Each row was made from one walk, in order. Every step used is in the known rows, and no mark comes twice. Write each row's walk.
Known rows:
X-D-G-V-F: 1.5	-7.9	21.4	-48.8	-2.1	-45.2	26.5	-5.8	-11.3	-5.4	7.1	-6.3	2.6	7.5	23.4	-27.7	-49.3	-46.0	33.1	26.6	-20.2	-25.3	23.4	56.8	15.3	-19.7	-25.7	-45.3	23.6
H-G-D-X: -6.1	-21.1	-18.8	12.5	-0.7	-15.7	2.3	-24.8	-21.6	-24.7	-2.6	-62.7	12.6	6.4	-45.5	45.2	42.0	6.5	-43.8	-12.6	-4.6	8.0	10.2	20.8	23.4	6.0	19.4	4.8	-27.5
D-F-G: 0.1	-3.4	-33.6	18.3	-19.4	-51.9	7.9	-30.4	1.1	-55.7	-5.9	-23.4	-33.3	35.8	46.0	27.4	-24.5	45.6	13.8	-65.1	37.1	-63.0	70.4	9.6	-24.5	-43.3	-7.5	45.5	36.3
V-F-G-D: 16.3	26.2	-4.2	-26.6	-16.9	-47.6	-17.6	12.4	-8.1	11.0	-39.5	-62.1	-35.1	-8.2	26.7	12.4	54.7	15.7	35.4	-18.2	9.6	-69.8	21.3	9.1	20.3	-37.5	-18.1	16.4	15.9
T-H-V-F: 5.3	5.9	24.3	-13.3	25.0	3.9	6.2	-12.4	-73.1	-16.9	-28.4	13.3	3.0	-15.0	4.2	-14.4	-2.9	-67.4	14.1	7.3	0.9	-18.9	0.5	-19.5	-19.3	-63.0	-30.0	-15.6	53.3
T-H-G-D-F-V: -13.0	7.7	33.1	-55.5	-37.3	-23.5	-48.9	-9.3	-8.2	-16.1	-42.2	-17.0	33.8	-24.5	14.3	7.6	-15.2	-9.8	-9.8	-15.8	-1.6	18.3	-27.7	-16.1	16.7	-91.1	-19.8	13.2	-15.0
V-X-D-G-H: 0.9	-2.8	54.7	9.1	15.2	0.8	-40.5	13.0	14.3	36.1	-28.1	7.8	-49.1	13.0	-5.6	38.6	29.6	40.6	8.1	23.6	-50.8	8.7	17.9	-11.7	2.8	31.3	9.3	-11.9	14.0
V-F-X: -7.0	24.2	-20.5	-1.4	10.0	-31.4	-24.6	2.5	-29.8	-20.2	-14.0	-8.7	-0.2	1.5	-11.6	-24.2	13.5	-12.1	-52.5	-9.1	79.5	-66.5	16.2	0.6	6.6	-42.3	8.8	24.5	15.4
T-H-V-D-G: 6.2	3.4	46.1	-9.4	-12.8	-28.1	19.1	-24.0	3.5	-2.8	-6.5	12.0	-32.6	-33.0	15.9	43.5	-13.7	-14.5	57.1	-5.7	-7.4	21.7	-74.8	6.9	-24.3	4.7	-4.8	-4.5	7.2
T-H-G-D: 2.2	-0.5	28.8	-36.0	-27.8	6.0	-46.9	-20.0	4.6	4.7	-27.3	-37.6	23.0	-15.6	-36.3	26.5	68.9	-11.1	25.0	13.5	-23.7	-9.9	-28.9	-33.2	-1.6	-38.8	-8.6	29.2	8.0
G-V-X-D-F-H-T: 50.1	8.7	-16.4	0.5	-48.8	29.9	25.9	-3.4	5.7	-14.3	19.6	54.1	-40.9	-40.0	-9.6	22.9	4.6	5.1	4.1	29.5	20.1	29.5	-8.5	1.3	-60.1	12.4	24.1	-38.8	-25.5
V-X-D-G-F-H-T: 61.7	19.8	1.1	1.5	-39.6	28.6	11.9	25.9	9.9	26.2	-9.2	43.9	-47.9	-37.0	-16.5	23.0	18.8	19.9	24.4	56.3	22.3	-14.7	-12.3	0.4	-40.6	34.9	25.2	-38.9	-4.4
V-X-D-G: -13.7	5.4	1.9	9.3	-12.2	-38.4	-6.8	-1.5	31.4	18.3	22.7	6.9	-35.2	23.1	38.3	1.5	-35.4	44.7	16.4	33.6	-12.0	4.3	-5.8	33.9	21.5	59.4	13.7	-9.6	2.7
X-D-G-F-V: 3.5	5.1	34.4	-33.1	-11.6	-28.9	-15.5	64.1	19.4	51.7	-53.9	-13.0	30.3	0.6	40.8	-24.9	-45.6	14.3	12.9	15.1	-22.2	-28.6	-23.7	29.2	37.6	-27.1	-21.8	-7.8	3.5
H-T: 23.8	4.2	-70.5	47.2	-58.0	51.2	2.4	23.8	36.6	42.5	30.7	34.4	7.2	-13.5	-26.4	13.0	-6.2	33.1	-37.6	28.3	13.3	-11.6	-44.3	18.0	-70.3	47.5	7.7	16.5	18.2
T-H: -32.6	20.6	10.8	14.0	-24.7	66.3	-19.8	-54.7	-23.0	-0.1	-11.4	21.1	56.8	10.8	-24.2	-0.4	30.3	-38.0	-4.6	-12.4	-9.7	-27.8	-41.4	-34.6	-27.6	-34.7	16.3	-1.9	54.6
G-F-V-X-D: -15.3	4.2	-9.5	-5.1	24.6	19.7	-3.1	56.5	9.0	62.7	-6.3	4.3	-7.4	10.6	26.7	-56.7	-19.3	21.8	-0.3	22.5	-14.1	1.8	21.1	-18.2	56.9	42.5	6.4	-21.2	-18.9
F-X-D: -27.3	-3.1	-39.8	15.9	-2.6	-14.3	3.3	59.2	22.4	50.4	-22.5	-8.9	-5.1	26.7	32.9	-35.3	32.6	50.8	-41.6	-14.4	18.8	-13.5	-1.1	4.3	21.0	35.8	40.2	4.6	-22.8
V-D: -29.0	8.3	-37.2	5.9	15.2	46.7	24.9	0.9	7.1	43.8	9.3	-0.5	-7.5	-25.1	0.6	17.4	23.2	0.8	17.9	-31.0	4.2	-38.4	-32.9	-28.4	12.6	38.9	-0.7	-9.5	-9.1
H-D-X: -7.4	4.5	-39.9	38.9	24.9	39.1	28.2	-29.2	-15.0	-18.6	23.3	-27.4	38.5	2.0	-46.9	-5.6	46.0	-2.9	-34.0	-25.5	31.6	28.7	19.0	0.3	11.0	56.1	13.9	3.9	-29.4
D-X: -24.5	-9.3	-54.6	61.9	12.0	13.5	23.3	-28.6	-26.0	-17.8	23.0	-26.3	24.8	32.3	-24.8	30.0	4.2	9.0	-72.8	-30.5	4.5	-12.0	10.5	38.0	9.1	25.6	28.0	-9.7	-3.0
F-X-D-G-V: 19.1	-24.4	28.3	-16.6	-26.0	-60.6	43.6	11.6	49.2	-13.4	25.0	5.8	15.0	16.1	20.8	-15.7	-46.5	-21.9	28.0	2.2	-35.5	39.4	-42.9	79.0	-27.7	-0.8	-7.4	-5.2	-9.8
X-D: -38.4	-9.9	-54.6	19.9	-0.1	19.5	14.6	53.6	26.6	75.4	-6.9	-6.1	5.4	37.7	46.8	-25.4	15.3	53.3	-19.0	-3.8	-35.6	-18.7	6.3	10.1	24.5	60.1	20.6	-21.0	-3.5
V-F-H-D-X: 8.2	29.0	-8.1	6.0	43.5	32.8	33.8	-48.8	-43.3	-37.3	-1.7	-25.8	18.1	-18.0	-32.2	2.4	66.4	-16.4	-16.3	-17.1	44.5	4.2	42.0	-4.3	13.1	19.4	16.8	-30.6	-34.5
T-H-D: -5.4	37.4	9.1	-7.2	1.1	87.6	-12.8	-38.7	3.5	5.6	2.2	12.7	66.6	-24.9	-41.1	-47.0	78.7	-35.1	41.6	-6.3	27.7	20.5	-20.7	-72.8	-20.4	23.2	-8.7	23.6	11.1

Which walk is each row?
-12.0	-8.8	-17.2	-7.4	13.8	-36.2	12.6	66.8	-12.6	35.9	-37.3	-11.5	-25.5	10.2	36.4	-45.4	21.8	21.1	-24.5	-6.7	24.4	-3.7	12.9	0.5	22.8	9.4	23.1	-9.6	-19.2
H-V-F-X-D
-14.8	-9.2	-16.1	-21.5	1.2	-31.3	19.7	52.4	4.1	30.4	-24.4	-12.0	-7.8	16.1	26.4	-55.0	12.9	8.7	-21.6	-4.6	19.1	-10.3	18.3	16.8	30.0	10.0	24.6	-21.2	-24.0
G-V-F-X-D
-13.6	2.3	3.8	4.2	-30.3	-66.9	-9.1	18.1	36.4	19.7	-9.0	-6.4	-28.1	23.0	42.9	4.7	-14.0	56.7	-4.4	9.5	9.8	-6.1	-23.2	48.7	10.6	34.9	27.3	0.7	-6.9
F-X-D-G
-8.4	28.8	-7.5	12.0	21.6	17.7	-38.4	-25.6	-11.8	-31.4	40.8	28.6	1.0	-9.0	-3.2	-22.6	-63.2	-16.2	-25.4	9.6	24.8	10.0	13.1	-27.8	19.0	-23.5	-18.7	22.5	-1.9
D-F-V-X
1.2	-3.2	61.6	-13.4	4.2	-28.0	-44.3	22.2	1.2	29.9	-58.3	-8.9	-48.9	9.3	-1.3	34.6	42.0	37.2	0.1	14.2	-23.5	-11.2	24.6	-0.8	6.6	2.8	15.6	-18.1	10.6
V-F-X-D-G-H
13.3	-6.0	4.9	13.9	45.6	17.3	25.8	55.3	-14.9	32.2	-8.3	23.6	-42.5	4.2	27.9	-31.5	14.7	7.5	27.7	18.7	-22.6	23.0	22.0	-30.9	22.1	40.2	8.4	-26.3	-14.5
G-F-H-V-X-D
21.9	-0.2	23.8	-11.8	40.5	17.6	-5.6	-51.0	25.7	-37.1	-4.9	-2.1	21.9	0.3	8.8	40.7	13.8	22.9	7.5	16.7	-1.3	-49.0	34.1	-4.8	-55.9	-58.8	-17.4	38.2	20.2
F-H-G
-14.8	-2.9	-38.8	31.6	-8.6	-4.5	6.8	-8.5	-32.1	-4.8	1.0	-52.6	6.6	8.7	-34.0	40.3	52.7	2.5	-52.9	-25.2	-8.2	1.8	-11.1	28.1	37.6	24.7	29.0	-17.7	-28.3
G-D-X
1.4	40.9	-5.2	22.5	40.9	38.9	-27.5	-13.4	6.8	-1.9	43.6	22.0	17.9	-10.7	2.0	-34.5	-55.0	-11.2	-26.4	21.7	16.1	-5.2	-8.8	-18.7	2.7	-14.7	-24.5	33.9	6.8
F-V-X
37.4	-3.5	-22.4	40.1	-44.7	63.6	-21.7	33.2	26.6	51.4	-4.0	32.3	-15.1	-20.0	-50.2	38.2	33.2	37.3	-31.3	30.4	-10.5	3.0	-25.7	-10.6	-75.9	37.8	9.9	9.6	18.3
G-H-T
-25.0	10.8	-12.5	-10.6	-20.6	-13.1	-29.4	5.9	0.7	-4.7	-14.4	4.7	33.4	-1.0	42.0	-1.6	-52.0	12.7	-41.0	-26.1	-0.2	-2.9	-13.3	10.3	10.6	-60.9	-21.5	10.9	-3.3
D-F-V
-3.4	31.9	1.6	-2.6	8.1	8.7	-47.2	-16.6	-15.3	-24.0	31.5	15.9	-8.7	-20.0	-5.2	-17.1	-38.0	-18.2	-17.1	12.4	18.8	17.1	3.3	-32.1	32.0	-25.3	-17.8	17.1	-11.5
G-D-F-V-X
37.6	4.7	25.6	54.3	64.4	41.7	-16.0	0.9	-23.3	-22.5	30.9	42.9	-37.1	-12.0	-31.8	5.2	-3.1	-28.6	0.7	15.9	-17.6	44.7	1.5	-50.7	-35.7	1.4	-27.8	37.1	23.6
G-H-V-X
5.9	-19.6	20.3	-30.5	19.5	-9.2	-7.9	-44.9	10.0	-49.2	-15.6	-1.8	-2.6	4.9	18.6	43.5	12.2	32.4	13.3	5.0	1.5	-21.5	61.0	-15.6	-27.4	-52.2	-2.5	12.7	-2.2
X-D-F-H-G
22.8	15.3	24.1	44.0	43.3	48.8	-4.0	-33.3	-37.5	-41.1	38.9	49.1	-7.8	-15.0	-31.6	-14.7	-17.5	-58.4	10.4	14.1	3.1	43.8	-25.5	-56.4	-39.0	-14.0	-17.5	30.2	33.2
T-H-V-X
2.0	-20.6	15.3	-4.3	-11.4	-27.7	-14.7	49.7	-5.6	32.0	-18.9	1.5	-23.9	29.9	-8.6	-8.4	-17.3	5.8	50.9	36.6	-21.4	-41.1	30.6	4.5	61.4	52.4	2.5	-29.5	29.8
V-X-D-G-F
7.0	23.1	8.9	2.1	-14.9	-14.0	-11.0	-20.8	42.5	0.9	20.6	3.5	10.2	-1.7	10.0	0.9	4.9	24.0	39.7	18.1	10.8	9.7	-22.6	15.9	-13.7	49.0	-19.4	25.5	9.2
H-D-G
-35.4	-30.4	-35.0	-1.5	-23.2	-18.8	-3.9	-0.7	-22.0	-29.7	32.3	22.1	-29.8	27.0	8.6	-7.2	-30.1	-1.9	-1.7	-15.1	-8.9	35.9	50.9	-15.8	45.2	24.8	14.4	-34.4	-15.1
G-V-X-D-F
-6.7	-11.7	6.8	-11.3	21.3	-29.4	0.6	71.1	-14.6	39.6	-56.0	-10.0	-35.4	5.7	23.8	-34.4	40.6	24.3	-22.8	-6.4	15.1	3.7	20.9	-13.7	19.5	3.9	24.2	-13.5	-19.4
G-H-V-F-X-D
-8.6	-17.3	-1.4	26.5	24.4	23.7	61.2	-31.6	-56.6	-23.2	-6.4	-18.7	-4.6	-26.1	-38.2	38.2	26.4	-39.0	-15.6	-50.1	13.6	41.4	-35.4	-10.4	-0.9	11.7	26.4	-27.1	-32.6
T-H-V-D-X
35.0	-9.1	29.7	-16.4	-14.4	-21.5	40.4	-16.5	54.3	-26.9	47.3	12.4	42.7	-2.4	-3.0	-19.9	-32.3	-42.9	57.5	6.5	-32.2	49.0	-41.9	57.9	-43.6	10.5	-41.0	11.9	1.0
H-D-G-V
-28.2	-43.4	-22.3	-12.9	-16.8	-26.2	-6.0	-12.7	-13.2	-42.3	32.2	14.0	-24.2	24.6	-0.9	-4.2	-36.1	0.7	4.6	-6.0	-7.4	40.1	63.5	-20.0	35.9	11.5	8.6	-14.7	-16.5
H-G-V-X-D-F
1.1	-19.5	-14.2	11.6	18.5	-4.0	82.9	-36.7	-16.4	-33.1	16.5	-39.7	-1.4	-11.6	-27.0	27.6	-3.1	-27.0	-3.4	-60.5	14.4	10.3	2.5	33.1	1.5	12.2	18.8	-20.2	-38.7
F-G-V-D-X
6.3	-23.5	33.0	-46.6	12.7	34.0	51.1	-35.4	21.0	-8.6	14.2	-2.2	25.8	-43.6	-34.4	7.4	-3.5	-61.1	65.0	-21.9	-12.7	15.6	-39.0	-21.8	-26.7	-15.2	-18.3	-3.2	-14.5
T-H-G-V-D
-10.5	1.8	11.8	-43.5	-27.2	-35.1	-45.0	9.3	4.8	-9.2	-31.7	-22.9	26.8	-18.8	28.1	10.3	-24.4	11.4	-19.2	-13.2	-4.9	11.0	-18.8	-0.9	20.6	-75.2	-27.0	19.8	-21.5
H-G-D-F-V
25.0	8.5	18.5	17.7	19.3	1.0	8.2	-41.4	18.4	-46.2	86.5	34.4	-2.2	3.5	-24.0	-16.8	-68.0	-49.3	24.2	29.7	-12.0	27.8	-8.7	24.1	-19.6	11.2	-26.2	16.2	18.9
D-G-V-X
-56.0	-31.9	-58.5	7.0	-39.0	-19.7	-11.8	12.7	-19.1	0.2	1.2	8.1	-20.4	39.3	28.6	10.4	-5.5	37.0	-19.7	-27.3	-13.0	5.5	43.9	-9.8	47.7	27.8	21.5	-30.2	-7.7
X-D-F
13.1	-6.3	31.5	-33.2	13.7	-1.4	-24.5	42.6	20.4	25.6	-43.2	-17.9	58.9	-2.0	8.1	-21.3	-44.6	-0.7	1.7	14.9	-11.0	-40.4	-0.4	4.1	11.0	-61.4	-42.1	32.4	17.6
H-G-F-V
24.6	-37.2	47.8	-29.3	-2.7	11.0	31.1	-49.4	31.0	-51.8	29.5	5.3	79.1	7.3	-36.2	-10.2	-37.5	-70.0	35.9	4.6	-42.0	27.8	-20.7	21.9	-70.1	-65.8	-34.7	29.9	29.2
T-H-G-V
